Every row comes from one small tree of marks. Brackets hold a mark, then the marks that hang from it, in the order of their numbers. Every link used is in the known rows. Which tree was each row made from?
Known rows:
[K_220 K_288]: [ 1.27  1.84 -4.37  3.05 -4.75 -0.37  0.01  2.47  0.12 -0.78  0.60 -2.24
  2.65 -1.96  1.86 -1.01 -1.09  0.74 -2.15  0.00  3.03  1.58  1.58  0.05]
[K_436 [K_454 K_214]]: [ 0.95  1.39 -4.26  2.79 -3.75 -0.68  0.31  2.75 -0.28 -1.23  0.01  1.78
  4.96 -2.29  0.94  0.55 -1.10  1.41 -1.57 -0.23  4.88  3.26  1.92  0.43]
[K_214 K_99]: [ 1.52  1.82 -3.83  3.60 -3.43  0.00  0.43  1.03  2.99 -0.76 -0.68  0.23
  2.63 -2.01  1.02 -1.07 -1.53  0.93 -2.23 -0.44  1.98  1.21  1.21  0.55]
[K_178 [K_436 K_300 [K_454 [K_214 K_99]]]]: [ 0.30  0.65 -3.69  3.33 -1.90 -0.23 -0.20  4.09  2.43 -2.06 -0.73  2.36
  7.25 -3.47  0.47 -1.32 -0.49 -1.72 -2.43  0.00  6.32  5.74  1.15  0.89]
[K_663 [K_288 [K_454 K_214]]]: [ 0.51  1.53 -5.45  2.94 -4.79 -0.78  0.68  3.43 -0.48 -1.85  1.39 -1.14
  3.04 -1.98  2.08 -1.95 -1.45 -1.14 -3.00  1.04  1.75  1.14  1.17  0.37]
[K_454 K_214 [K_436 K_300]]: [ 0.62  2.22 -3.25  5.20 -3.15 -0.44  0.01  5.41  1.47 -3.81 -0.60  2.24
  5.37 -2.76  0.67 -1.87 -1.70  0.78 -1.88  0.58  2.78  4.73  1.54  1.54]
[K_436 K_300]: [ 0.66  1.40 -3.67  3.49 -2.68  0.15 -0.41  2.31  0.97 -2.24 -0.25 -0.15
  5.38 -2.83  1.04 -1.69  0.36  0.88 -2.32  0.01  3.04  3.06  1.60  0.64]
[K_214 K_99 [K_454 K_436] K_523]: [ 3.47  2.32 -3.38  5.66 -3.21 -0.14  1.13  3.10  6.31  0.27 -3.20  2.19
  1.99 -2.32  0.49 -1.76 -2.59  0.21 -1.72 -0.13 -0.70 -2.03  0.82  1.60]
[K_663 [K_288 [K_454 K_214 K_436]]]: [ 0.93  2.12 -5.30  3.72 -5.09 -0.94  0.48  5.60  0.23 -2.43  0.49 -0.68
  3.11 -2.24  1.93 -2.65 -2.45 -0.56 -2.73  1.16  1.65  2.37  1.08  0.88]
[K_454 [K_214 K_99 K_523] K_288 K_436]: [ 2.52  3.10 -2.77  5.67 -3.34 -0.55  1.36  2.69  4.97 -2.46 -1.42  0.68
  1.64 -2.20  0.14 -0.02 -5.05  0.43 -2.67  0.38  1.74  1.51 -1.12  2.01]
[K_288 [K_454 [K_214 K_99] K_436]]: [ 1.31  2.04 -4.55  3.83 -3.92 -0.78  0.78  5.38  2.88 -3.02 -0.58  1.99
  3.67 -2.21  1.09 -3.15 -2.61 -0.51 -2.79  0.99  0.77  1.43  1.29  1.29]
[K_436 K_454]: [ 1.39  1.25 -4.60  2.10 -3.76 -0.34 -0.20  2.37  0.05 -0.53 -0.67  0.08
  4.75 -2.64  1.12  0.22 -0.39  2.24 -1.79 -0.69  4.89  2.92  1.97  0.16]
[K_220 [K_288 [K_454 K_210 K_214 [K_436 K_300]]]]: [ 0.83  2.34 -4.26  3.71 -4.10 -1.53 -0.04  8.12  0.50 -1.90 -0.69 -1.38
  5.51 -2.73  1.71 -2.17 -4.15 -1.59 -2.05  1.56  3.53  2.48  1.02  1.27]
[K_214 K_99 [K_454 K_288] K_523]: [ 3.73  1.91 -3.31  4.73 -2.68 -0.16  1.28 -0.57  5.60  0.44 -2.19 -0.72
  1.18 -2.31  0.59  0.08 -2.99 -0.33 -2.76  0.26 -0.18 -3.35 -0.01  1.15]
[K_663 [K_288 [K_454 K_214 [K_436 K_300]]]]: [ 0.58  2.04 -4.78  4.05 -4.31 -0.79  0.13  6.28  0.27 -3.10  0.46 -0.39
  4.54 -2.74  1.72 -3.24 -2.11 -1.30 -2.78  1.34  2.10  3.50  0.71  1.13]
[K_214 K_523]: [ 1.55  1.80 -3.95  3.82 -3.53  0.32  0.82  1.24  2.69 -0.69 -0.75  0.37
  2.90 -2.00  0.84 -0.73 -0.29  1.29 -2.30 -0.62  1.82 -0.22  0.62  0.75]
[K_99 K_214]: [ 1.72  1.55 -4.28  3.05 -3.28 -0.01  0.46  0.87  1.95 -1.08 -0.88 -0.28
  2.92 -1.88  0.75 -1.22 -0.96  0.95 -2.05 -0.16  1.38  0.01  0.39  0.46]
[K_220 [K_288 [K_454 K_210]]]: [ 1.20  1.83 -5.19  2.11 -4.64 -1.19  0.04  4.86  0.02  0.03 -0.39 -3.70
  3.83 -2.22  2.24 -1.35 -2.97 -0.65 -2.43  0.89  3.18 -0.07  1.43  0.24]
[K_300 K_436]: [ 0.39  1.09 -3.88  3.25 -2.89  0.01 -0.31  3.01  1.70 -1.71  0.12 -0.48
  4.80 -2.83  0.95 -1.52  0.46  0.45 -3.02 -0.21  3.55  3.05  2.20  0.55]
[K_663 [K_288 [K_454 K_210 [K_214 K_99]]]]: [ 0.85  2.17 -4.90  3.38 -4.34 -1.37  0.81  4.38  1.07 -0.04 -0.19 -1.80
  3.23 -1.96  1.91 -0.80 -4.58 -1.98 -2.38  1.00  2.52  0.56  0.33  0.80]
[K_288 [K_454 K_210 [K_214 K_99] [K_436 K_300]]]: [ 0.93  2.42 -3.82  4.30 -2.79 -1.30  0.28  7.41  2.94 -2.14 -1.99  1.00
  6.03 -2.90  0.91 -2.32 -4.63 -1.47 -2.16  1.33  2.52  2.32  0.70  1.88]
[K_288 [K_454 K_436]]: [ 1.41  1.70 -5.34  2.90 -4.21 -0.45 -0.08  5.22  1.50 -2.68 -0.96 -0.30
  3.98 -2.63  1.51 -3.43 -0.88  1.05 -3.05  0.67  1.33  1.33  2.10  0.80]

Write each row's tree:
[ 1.77  3.27 -2.41  5.87 -2.38 -1.11  0.50  5.27  3.10 -1.99 -2.56 -1.13
  4.97 -3.07  0.20  1.10 -6.11  0.10 -2.14  0.90  4.10  2.73 -0.99  2.40]	[K_454 K_210 [K_214 K_523] K_288 [K_436 K_300]]
[ 2.87  1.88 -3.66  5.02 -2.70 -0.54 -0.45  3.15  2.49 -2.15 -2.20 -1.58
  3.95 -3.45  0.93 -1.17 -2.26  0.97 -2.75  1.10  1.31  1.03  1.88  1.27]	[K_214 [K_454 K_288 [K_436 K_300]]]
[ 3.15  2.32 -3.19  5.43 -2.10 -0.53  0.64  4.53  4.96  0.69 -4.32  0.62
  4.52 -2.71  0.13 -1.01 -3.66 -0.64 -1.10  0.42  0.46 -2.04 -0.45  1.95]	[K_99 [K_214 [K_454 K_210 [K_436 K_300]] K_523]]
[ 1.90  2.88 -3.22  4.73 -2.63 -1.02 -0.81  5.03  1.80 -1.81 -2.87 -3.71
  5.16 -3.53  0.81  0.43 -5.31  1.56 -2.35  0.72  4.67  3.72  0.37  1.68]	[K_454 K_210 K_288 [K_436 K_300]]
[ 2.66  2.38 -3.23  5.72 -2.46 -0.63  0.24  5.56  4.27  0.59 -4.10  0.46
  5.00 -3.14  0.61 -0.75 -3.29  0.07 -1.23  0.37  1.60 -0.86  1.22  1.93]	[K_214 [K_454 K_210 [K_436 K_300]] K_523]
[ 0.76  1.49 -5.07  2.47 -4.83 -0.91  0.63  4.11 -0.25 -2.05  1.47 -1.03
  3.36 -1.88  2.05 -2.25 -1.34 -1.24 -2.86  1.22  2.05  0.53  1.48  0.24]	[K_220 [K_288 [K_454 K_214]]]
[ 1.70  2.27 -4.24  4.22 -3.73 -0.52  1.39  5.21  4.37 -2.47 -0.99  2.73
  3.25 -2.10  0.71 -3.13 -2.59 -0.93 -2.77  0.75  0.28  0.21  0.03  1.68]	[K_288 [K_454 [K_214 K_99 K_523] K_436]]
[ 2.33  2.00 -3.22  3.45 -3.05 -0.63  1.18  1.00  2.93 -0.81 -0.72  0.68
  3.23 -2.37  0.24  1.56 -3.67  0.36 -2.42 -0.15  4.31  1.70 -1.00  1.11]	[K_436 [K_454 [K_214 K_99 K_523] K_288]]
[ 1.23  2.77 -4.77  4.16 -4.64 -1.52  0.62  6.57  1.73 -0.67 -1.06 -1.33
  3.30 -2.19  1.71 -1.45 -5.63 -1.43 -2.10  1.09  2.42  1.74  0.29  1.33]	[K_663 [K_288 [K_454 K_210 [K_214 K_99] K_436]]]
[ 1.19  2.68 -3.41  4.81 -2.86 -0.77 -0.75  6.48  1.78 -1.24 -2.93 -1.05
  6.04 -3.21  0.92 -0.74 -3.69  1.48 -1.43  0.17  4.24  3.86  1.43  1.58]	[K_454 K_210 [K_436 K_300]]
[ 1.35  2.65 -2.95  4.94 -2.98 -0.82  1.56  2.96  4.12  0.72 -1.87  1.29
  3.39 -1.67  0.48  1.18 -4.78 -0.66 -1.30 -0.13  2.86 -0.42 -0.17  1.59]	[K_454 K_210 [K_214 K_99 K_523]]
[ 3.31  2.60 -3.01  5.71 -2.21 -0.88  0.22  4.20  4.29  0.07 -4.07 -1.96
  4.22 -3.41  0.55  0.45 -4.80  0.19 -2.08  0.85  1.93 -0.89  0.25  2.04]	[K_214 [K_454 K_210 K_288 [K_436 K_300]] K_523]
[ 0.92  2.20 -4.38  4.25 -4.04 -0.81  0.39  5.99  1.81 -2.76  0.19  0.20
  4.08 -2.65  1.49 -3.41 -3.07 -1.92 -2.73  1.21  1.73  3.40  0.02  1.31]	[K_663 [K_288 [K_454 [K_214 K_99] [K_436 K_300]]]]
[ 1.05  1.64 -4.77  3.16 -3.32 -0.34 -0.43  6.01  1.50 -3.53 -0.90  0.02
  5.62 -3.20  1.31 -4.05 -0.45  0.29 -3.15  0.92  1.78  2.63  1.56  1.09]	[K_288 [K_454 [K_436 K_300]]]
[ 3.31  1.39 -4.23  3.70 -2.82 -0.44  0.55 -0.57  2.67 -0.58 -1.71 -2.01
  2.00 -2.27  0.80 -0.22 -2.23  0.23 -2.59  0.79 -0.01 -2.65  0.70  0.56]	[K_99 [K_214 [K_454 K_288]]]
[-0.06  0.89 -3.91  3.30 -1.94 -0.84 -0.55  5.59  0.91 -1.02 -1.68  0.60
  8.42 -3.64  0.72  0.23 -1.68 -1.29 -2.03  0.24  7.85  5.58  1.57  1.00]	[K_178 [K_436 K_300 [K_454 K_210 K_214]]]
[ 0.92  2.34 -4.86  3.74 -3.96 -1.46  0.37  7.05  1.20 -1.96 -1.63 -0.02
  4.94 -2.45  1.37 -1.52 -3.91  0.04 -2.20  1.24  2.43  1.24  1.83  1.39]	[K_288 [K_454 K_210 K_214 K_436]]
[ 0.30  0.93 -3.71  2.78 -2.85 -0.55 -0.06  4.15  0.66 -1.62  0.41  1.56
  6.29 -2.94  0.62 -0.24 -0.30  0.06 -2.30 -0.17  5.62  4.65  2.09  0.68]	[K_300 [K_436 [K_454 K_214]]]
[ 3.03  2.09 -3.39  4.91 -2.67 -0.63  1.25  2.07  5.54  2.60 -3.54  0.40
  2.75 -2.14  0.71  0.40 -3.86 -0.60 -1.31 -0.12  0.64 -3.73  0.75  1.34]	[K_214 K_99 [K_454 K_210] K_523]
[ 4.13  3.02 -3.03  5.88 -2.76 -1.00  0.95  3.19  6.35  1.33 -4.55 -1.52
  1.92 -2.70  0.44  0.85 -6.49  0.06 -1.93  0.45  0.89 -2.48 -0.25  2.00]	[K_214 K_99 [K_454 K_210 K_288 K_436] K_523]
[ 2.54  3.67 -2.57  6.01 -3.07 -1.27  1.23  4.11  4.92 -0.65 -3.01 -0.78
  2.50 -2.28  0.15  1.53 -7.68  0.18 -1.98  0.49  3.11  1.02 -1.32  2.33]	[K_454 K_210 [K_214 K_99 K_523] K_288 K_436]
[ 2.84  1.87 -4.17  4.00 -3.03 -1.20  0.03  1.36  1.64  0.77 -2.57 -3.77
  2.97 -2.65  1.39  1.78 -3.91  0.88 -2.24  0.88  2.22 -1.90  2.24  0.73]	[K_214 [K_454 K_210 K_288]]
[-0.05  0.46 -4.08  3.08 -2.15 -0.29 -0.42  4.33  0.92 -2.46 -0.39  1.77
  7.75 -3.55  0.69 -1.12  0.56 -1.11 -2.52  0.13  6.65  5.88  1.74  0.72]	[K_178 [K_436 K_300 [K_454 K_214]]]
[ 3.19  2.50 -4.06  4.98 -3.34 -1.36 -0.20  3.74  2.41  0.07 -3.58 -3.21
  2.96 -2.99  1.21  1.00 -5.08  1.56 -2.05  0.98  2.09 -0.61  2.13  1.30]	[K_214 [K_454 K_210 K_288 K_436]]
[ 1.29  1.58 -3.89  3.16 -3.55 -0.40  0.95  2.59  1.21 -0.70 -0.37  2.46
  4.54 -2.22  0.59  0.61 -1.07  0.90 -1.57 -0.48  4.35  1.99  0.75  0.83]	[K_436 [K_454 [K_214 K_523]]]
[ 2.68  1.96 -3.24  5.42 -2.59 -0.29 -0.03  4.07  4.56 -1.14 -2.68  1.62
  4.06 -3.03  0.76 -2.49 -2.04 -0.02 -1.83  0.41  0.44  0.87  1.93  1.41]	[K_214 K_99 [K_454 [K_436 K_300]]]
[ 0.55  1.97 -5.26  3.13 -4.59 -1.36  0.57  4.65 -0.45 -0.40  0.14 -2.44
  3.71 -2.05  2.08 -0.62 -3.62 -1.36 -2.37  1.14  2.86  0.74  1.00  0.62]	[K_663 [K_288 [K_454 K_210 K_214]]]
[ 1.57  2.39 -5.11  2.86 -4.91 -1.33 -0.14  7.09  0.62 -0.55 -1.31 -3.23
  3.91 -2.48  2.07 -1.93 -3.94 -0.05 -2.21  0.94  3.13  1.08  1.39  0.78]	[K_220 [K_288 [K_454 K_210 K_436]]]
